Each row was made from one small tree. The marks that hang from a mark follow it in brackets, in the order of their numbers. Every link used is in the known rows. Write each row's tree.
In the rows, 128 means zero.
Known rows:
Z781[Z275 Z720[Z836[Z44 Z385]]]: [150  65 177 129 146 128 130 174  88 117 126  89 137 113  84  69 106 135
 121 130 140  98 143 169 161 146  86 155 146  72  93 160 121 101 101  75
 157 139 124  90 110]
Z836[Z346[Z447]]: [163 114 137 148 127 132 137 165 104 109 114 109 126 119  82 101 134 119
 131 169 138  95 143 150 135 143  71 122 161 104 138 170 112 108  85 132
 164 145 157 117 103]
Z285[Z346]: [139  96 136 145 124 151 136 154  96 120 101 111 105  95 117 118 137  87
 131 162 135  92 140 146 130 147  91 142 155 109 124 176 104 114  86 104
 148 151 163 143 104]
Z836[Z44 Z285 Z346 Z381 Z385 Z720]: [167  41 218 149 157  97 120 178  73  92 162 128 164 113  56  57 119  93
 149 175 126  69 159 193 143 127 109 150 152  89  70 142 135  91  98 120
 197 134 123  80 103]
Z836[Z44 Z285 Z346 Z381 Z385 Z870]: [167  66 226 146 169 126 116 153  78  69 156 151 162 128  54  61 123  71
 152 183 134  66 167 204 143 150 117 152 146 124  70 147 128  88  99 133
 178 139 117  37 102]
Z385[Z447 Z720[Z781] Z836[Z44 Z870]]: [162  73 191 127 130 129 113 148  94 103 109 126 168 136  81  99 134 140
 109 155 147  95 151 167 116 140  99 163 145  79  93 190 110 112  90 126
 159 151 126  52 105]
Z720[Z836[Z285[Z346] Z385]]: [145  73 162 147 140 139 136 172  95 120 118 116 132 109 108  75 124  83
 120 150 123  81 133 167 151 135  97 148 142  97  54 170 103 105  89 118
 157 132 142 133 113]
Z447[Z346]: [143  97 117 130 121 159 142 155 102 116 104 106 119  78 101 119 134 103
 130 155 135 104 145 142 123 140  90 143 168 130 160 172 111 118  93 104
 143 146 174 132 113]
Z385[Z447 Z836[Z346 Z381 Z720]]: [169  61 170 151 125 110 102 163  83  96 133 107 145 129  69 101 126 150
 114 176 141  88 136 152 108 130 105 149 154  55  92 178 127 102  85 112
 179 145 138  84  94]
Z346[Z285 Z447[Z385[Z836[Z44]]]]: [158 108 146 158  97 125 132 189  85 105  74 111 137 104  77 113 152 122
  85 164 147  93 166 147 149 146  58 145 174  92 152 160 118  96  96 137
 193 141 149  93 104]
Z381[Z836[Z346 Z447 Z720]]: [171  69 150 149 145 123 126 175 105 115 126  89 136 117  87  97 110 117
 131 144 130  83 135 159 128 134  89 145 144  61 123 172 118 106  70 109
 163 127 143  97  91]
Z385[Z720]: [147  84 140 130 112 135 136 161 105 125 118 121 133 104  92 112 127 130
 123 154 137 109 150 139 130 136  96 135 149  89 127 177 105 121  84  98
 158 152 157 124  99]
Z285[Z346[Z447[Z385]] Z381]: [142 107 139 162  82 148 135 161 103 125  62  85 102  95 123 119 165  84
 115 167 144  94 124 132 137 136  71 142 172  92 126 165 112  96  99 140
 173 139 165 135  92]
Z870[Z836[Z385]]: [155  95 142 144 140 122 147 166  83 113 118  97 120 113  80  99  99 112
 128 146 124  94 158 153 169 126 115 131 149 119 103 164  96 107  72  80
 166 143 144  88  97]
Z285[Z346[Z447[Z385[Z836[Z870]]]]]: [153 107 148 153 102 148 124 154  86  94  69 112 115 113 102 120 132 103
  93 173 144  82 135 149 123 148  78 148 168  96 112 181 116  94  86 128
 160 150 151  99 101]
Z447[Z346[Z285[Z381]]]: [157 103 129 152  97 152 138 172 108 113  80  93 114  83 100 117 165  97
 109 175 137 108 158 126 137 146  84 152 167 131 169 163 115 110 104 123
 159 142 175 137  96]
Z381[Z836]: [145 105 124 137 128 152 142 167 113 124 108 100 118 102 115 116 113 110
 129 140 139  98 144 142 153 145  92 139 142  87 133 173  95 105  78 100
 151 133 161  96  93]
Z275[Z781[Z720[Z836[Z44 Z385]]]]: [149  78 169 140 136 110 135 184 101 122 111 101 147 119  83  84 118  99
 117 141 147  82 156 198 143 126  87 145 135  81  79 153 102 102  88  81
 168 123 134  67 111]
Z447[Z346[Z285] Z385[Z720 Z836[Z381]]]: [160  76 150 149  77 135 116 165  66  89  90 113 150  86  68 115 150 133
  69 173 141  96 158 138  98 136  87 162 183  90 141 177 130 105 108 120
 172 143 160 110 105]
Z447[Z346 Z385[Z836[Z285]]]: [137  84 121 126 101 169 126 164  76 106  89 115 141  61  86 116 136 109
  98 154 132  98 141 149 112 128  93 158 184 116 126 165 114 115 104 105
 153 143 157  98 111]
Z346[Z285[Z381] Z447[Z385[Z720]]]: [163 111 145 160  60 122 134 189 112 117  62  99 130 106  89 110 171 126
  85 170 149 106 148 120 145 133  65 140 172  75 142 164 120  98 105 151
 198 139 158 122  92]
Z720[Z836[Z44 Z285 Z447 Z870]]: [149  50 180 127 166 146 137 165 121 118 127 132 150 128 100  79 123  84
 143 139 141  89 136 183 147 148 100 165 133 103  98 160 122 100  88 135
 169 132 121  60 112]
Z720[Z836[Z346 Z870]]: [161 105 157 136 144 153 137 142 115  93 128 123 128 151  94  91 111 109
 114 161 137  94 148 168 136 148 101 136 137  98  87 178 106 101  87 115
 146 136 143  80  97]
Z346[Z285[Z381[Z836[Z720]]] Z447]: [176 106 146 170  87 110 140 207 128 121  67  71 113 121 108 107 142 126
  97 172 146 101 144 115 171 145  69 145 150  69 145 166 120  82  85 143
 194 129 161 116  80]
Z870[Z836[Z285 Z381 Z447 Z720]]: [160  27 168 135 141  96 139 188 101 119 127  99 136 113  87  84 100 119
 148 151 134  91 121 149 141 123 127 163 149  90 100 155 140  98  77 107
 198 143 121  76 100]
Z720[Z781[Z275] Z836]: [142  96 144 114 138 142 156 155 121 124 101  99 123 125 133  75 121 137
 116 129 140 107 122 152 157 141  82 152 149  85 106 176 121 112  95 107
 137 136 137 108 114]
Z44[Z381 Z836[Z346[Z447[Z385]] Z720]]: [185 105 145 135  98 142 149 154  91  89 104  86 119 102  77 108 122 134
  97 156 156  99 155 159 123 160  74 154 166  43  77 170 134  94  77 107
 176 142 153  83 100]
Z44[Z381[Z836[Z285[Z346] Z385[Z720]]]]: [164  92 170 146 116 146 136 171  76 118 121 102 127  75  99  91 121 100
 118 149 141  89 138 163 135 162  95 161 134  60  56 177 109 107  86 121
 154 141 155 127  89]
Z275[Z781[Z720]]: [144  95 138 129 115 120 134 183 114 123  92 106 129  99  92 108 127 111
 120 155 153  95 146 168 125 129  94 143 146  89 114 156 105 115  85  72
 162 143 145  77 104]
Z285[Z346[Z447[Z385[Z720]]] Z381[Z836]]: [152 101 149 169  74 144 129 168 100 125  63  67 116 100 122 120 153  98
 102 158 141  89 120 129 132 139  68 149 163  60 118 183 106  87  98 145
 171 126 169 128  85]
Z44[Z836[Z381]]: [155  70 141 129 129 144 140 141 107  97 116 110 122 112 103 111 126 110
 129 154 148  99 163 145 142 156 103 155 153  91 111 167 120  97  68  84
 167 141 149  71 108]
Z447[Z346[Z285] Z385[Z720[Z836]]]: [153  98 132 138  79 148 136 169  93 106  90 105 144  93  84 110 147 120
  73 148 136 100 146 141 112 129  78 152 179  88 130 183 115 110 116 128
 162 131 170 138 120]
Z275[Z781[Z720[Z836]]]: [144  88 142 130 118 121 139 182 121 127  98 100 132 118 101  97 117 116
 109 144 154  95 140 173 129 128  90 144 137  74  92 162 103 108  87  80
 161 130 143  79 107]
Z346[Z285 Z447]: [165 117 131 155 104 119 144 194 117 114  82 112 118 112  93 108 149 123
 109 170 147 101 152 129 158 151  66 134 160 103 157 167 119 102  86 142
 183 148 159 127 107]

Which tree is each row?
[147  86 160 131  97 150 132 151  63 118 115 118 142  80  80 116 131 132
  97 145 151 109 165 165 116 147  85 153 157  58 103 166 111 113  98  99
 168 147 146  86  90]  Z447[Z385[Z720 Z836[Z44[Z381]]]]
[167  76 187 164 136 118 101 164  71  89 132 117 155 125  56 103 159 121
 117 180 144  83 163 166 121 151  86 156 159  88 120 167 119 100 100 140
 187 143 139  76 101]  Z385[Z447 Z836[Z44 Z346[Z285] Z381]]
[173  96 163 163 121 111 139 174 109  98 119 107 132 150  88  78 138 124
 107 173 146  89 141 151 144 150  70 135 149  80 112 172 130  88  95 161
 185 129 150 113 106]  Z720[Z836[Z346[Z285 Z447] Z381]]
[153  81 151 163 106 139 131 170 108 126  84  66  99 104 134 117 129  90
 118 164 133  92 130 131 143 141  94 154 143  73 107 175 105  91  86 105
 160 129 163 131  72]  Z285[Z346 Z381[Z836[Z720]]]
[145  77 145 117 125 140 136 172 111 122 113  86 120 112 103  85 105 154
 113 134 146 111 122 141 145 150  90 152 147  66 105 171 123 107 100  74
 149 148 134 103 105]  Z781[Z275 Z720[Z836]]
[174  78 168 152 120  97 131 172 103 100 126 104 130 134  81  87 118 134
 129 181 144  88 134 150 128 135  85 134 158  70 119 165 143  89  87 134
 190 142 147 108  98]  Z836[Z346[Z447] Z381 Z720]
[166 114 139 165  90 122 142 193 125 122  68  94 111 113 103 106 166 116
 108 179 149 107 151 119 166 149  67 137 156 102 157 158 118  97  91 147
 189 142 160 125  89]  Z346[Z285[Z381] Z447]
[167 119 140 158 128 141 132 177 101 100 113  99 126 116  86 106 130 109
 111 162 132  88 162 147 145 154  82 138 149  93 130 175  98 105  87 120
 159 131 160 104  89]  Z381[Z836[Z346[Z285]]]
[163  79 146 146 127 131 125 173 100 112 114  91 140 109  84 101 114 112
 119 136 132  78 132 163 121 122  87 147 161  52 117 167 118 104  81 111
 170 121 142  85  94]  Z381[Z836[Z346 Z447[Z385] Z720]]
[160  94 180 158 136 148 130 156 106 109 105  96 127 120 103  98 124  78
 132 156 138  89 167 165 174 148 102 149 132 102 109 156  99  84  84 110
 163 124 143  51  75]  Z285[Z381[Z836[Z44 Z385 Z870]]]
[162  87 164 147 119 100 132 183 112 110 106  93 141 140  84  80 123 122
 113 164 158  82 129 180 120 133  77 141 142  65  89 162 123  91  92 117
 176 127 140  71 109]  Z275[Z781[Z720[Z836[Z346[Z447] Z381]]]]
[150  77 181 145 152 132 130 145  83 102 151 121 139 117  79  93 137  92
 156 169 141  86 162 178 130 150  92 141 153 106 131 154 121  99  99 121
 174 137 145  83 101]  Z836[Z44 Z346 Z381]
[141  94 157 123  98 154 150 150  90 129 122 113 139  94  98 104 130 121
 106 128 154 109 148 168 125 142  83 149 152  50  89 168 111 109 108 117
 170 132 151 103 103]  Z447[Z385[Z720[Z836[Z44[Z381]]]]]
[164  91 143 165 113 135 133 187 122 126  83  88 119 106 109 106 157  98
 115 157 142 100 151 130 159 148  83 154 144  86 151 158 111 103  82 129
 176 128 150 104  79]  Z346[Z285[Z381[Z836[Z447]]]]
[156  42 164 127 146 118 143 169 107 131 107  96 148  95  99  84 136 101
 146 136 137  89 138 173 117 124  79 168 164 101 154 160 140 116  88 122
 163 133 140 112 123]  Z836[Z44 Z447[Z346] Z720[Z781]]
[142  65 152 111 129 142 133 186 112 121 115  95 131 103 100  75 109 147
 119 137 143 109 116 142 147 148  96 161 148  72  87 166 125 107 106  84
 155 149 127  99 109]  Z781[Z275 Z720[Z836[Z285]]]
[176 123 164 148 131 141 127 159 107  74 112 135 127 136  70 101 135 103
 106 189 138  89 173 156 136 159  99 140 152 122 122 172 113 106  91 121
 158 152 145  81  91]  Z836[Z346[Z285] Z870]
[167  72 168 142 154 134 133 155 115 110 121 127 136 141  93  74 108  98
 121 139 138  85 142 179 151 135 102 146 130  90  87 168 117 103  67 115
 157 131 124  75 107]  Z720[Z836[Z385 Z447 Z870]]
[171  89 172 139 141 120 153 161  70 109 142  80 120 111  71 101  99 121
 133 157 137 100 161 171 141 151 104 148 145  90  95 161 116  99  91  94
 176 144 145  84  84]  Z870[Z836[Z44[Z381] Z346 Z720]]
[172  65 170 157 106 123 113 178  84 109 108 105 153 115  68  91 146 139
 102 187 129 104 147 139 124 142  82 143 149  84 100 172 114 106  91 134
 172 150 140 106  76]  Z385[Z720 Z836[Z285[Z381] Z346[Z447]]]
[150  99 144 165  99 140 137 164 110 129  72  81  97 104 126 115 160  89
 127 175 142  97 128 129 144 147  72 142 156 102 133 168 113  97  90 137
 166 143 166 145  89]  Z285[Z346[Z447] Z381]
[152 102 154 134  92 139 153 165  97 129 106 102 136 103  96 101 134 131
 107 135 160 105 136 161 134 146  61 144 155  49 103 170 121  97 103 147
 182 134 155 110 109]  Z346[Z447[Z385[Z720[Z836[Z44[Z381]]]]]]
[187  81 193 168 121  85 107 184  87  83 136 116 150 133  48  75 139 125
 113 182 136  72 150 162 134 124 102 144 161  63  82 166 135  97  93 134
 199 139 136 104 106]  Z836[Z346[Z285] Z381 Z385[Z447] Z720]
[148  52 139 137 126 155 131 175 115 133  96 101 135  69 102  97 162  81
 149 155 134 102 123 144 123 134  95 165 163 126 149 150 127 118  95 134
 163 140 149 118 103]  Z836[Z285[Z381] Z447[Z346]]
[176  84 197 170 154  98 133 168  57  83 143 102 142 132  46  78 122  95
 129 173 125  74 181 177 161 143 104 142 154 125 106 154 114  90  93 116
 192 134 134  70  99]  Z870[Z836[Z44 Z346[Z285] Z381 Z385]]
[153  55 148 133 127 129 136 164 113 136 125 113 144 121  98  93 124 129
 121 133 137 104 131 152 126 131  88 144 137  65 113 181 114 118  79 116
 161 137 143 124 108]  Z385[Z720[Z836[Z447]]]
[184  95 162 116 128 142 153 143  94  87 112  84 118 107  95  85 115 144
 108 153 149 106 156 162 131 171  86 170 155  57  70 174 141 108  79  82
 145 148 138  83  98]  Z44[Z381 Z836[Z346 Z720[Z781[Z275]]]]
[151  75 127 137 110 155 128 164  95 122  97  91 145  78  92 117 128 107
 114 125 136  88 127 151 107 128  82 158 170  77 149 179 114 113  90 121
 153 125 163 106 110]  Z381[Z836[Z447[Z346 Z385[Z720]]]]
[165  96 152 136 133 124 142 171 112 111 116  87 132 127 105  86 106 126
 119 148 131  88 142 155 137 130  89 141 144  65 100 176 110 105  80 108
 153 126 147  96  90]  Z381[Z836[Z346 Z720[Z781]]]
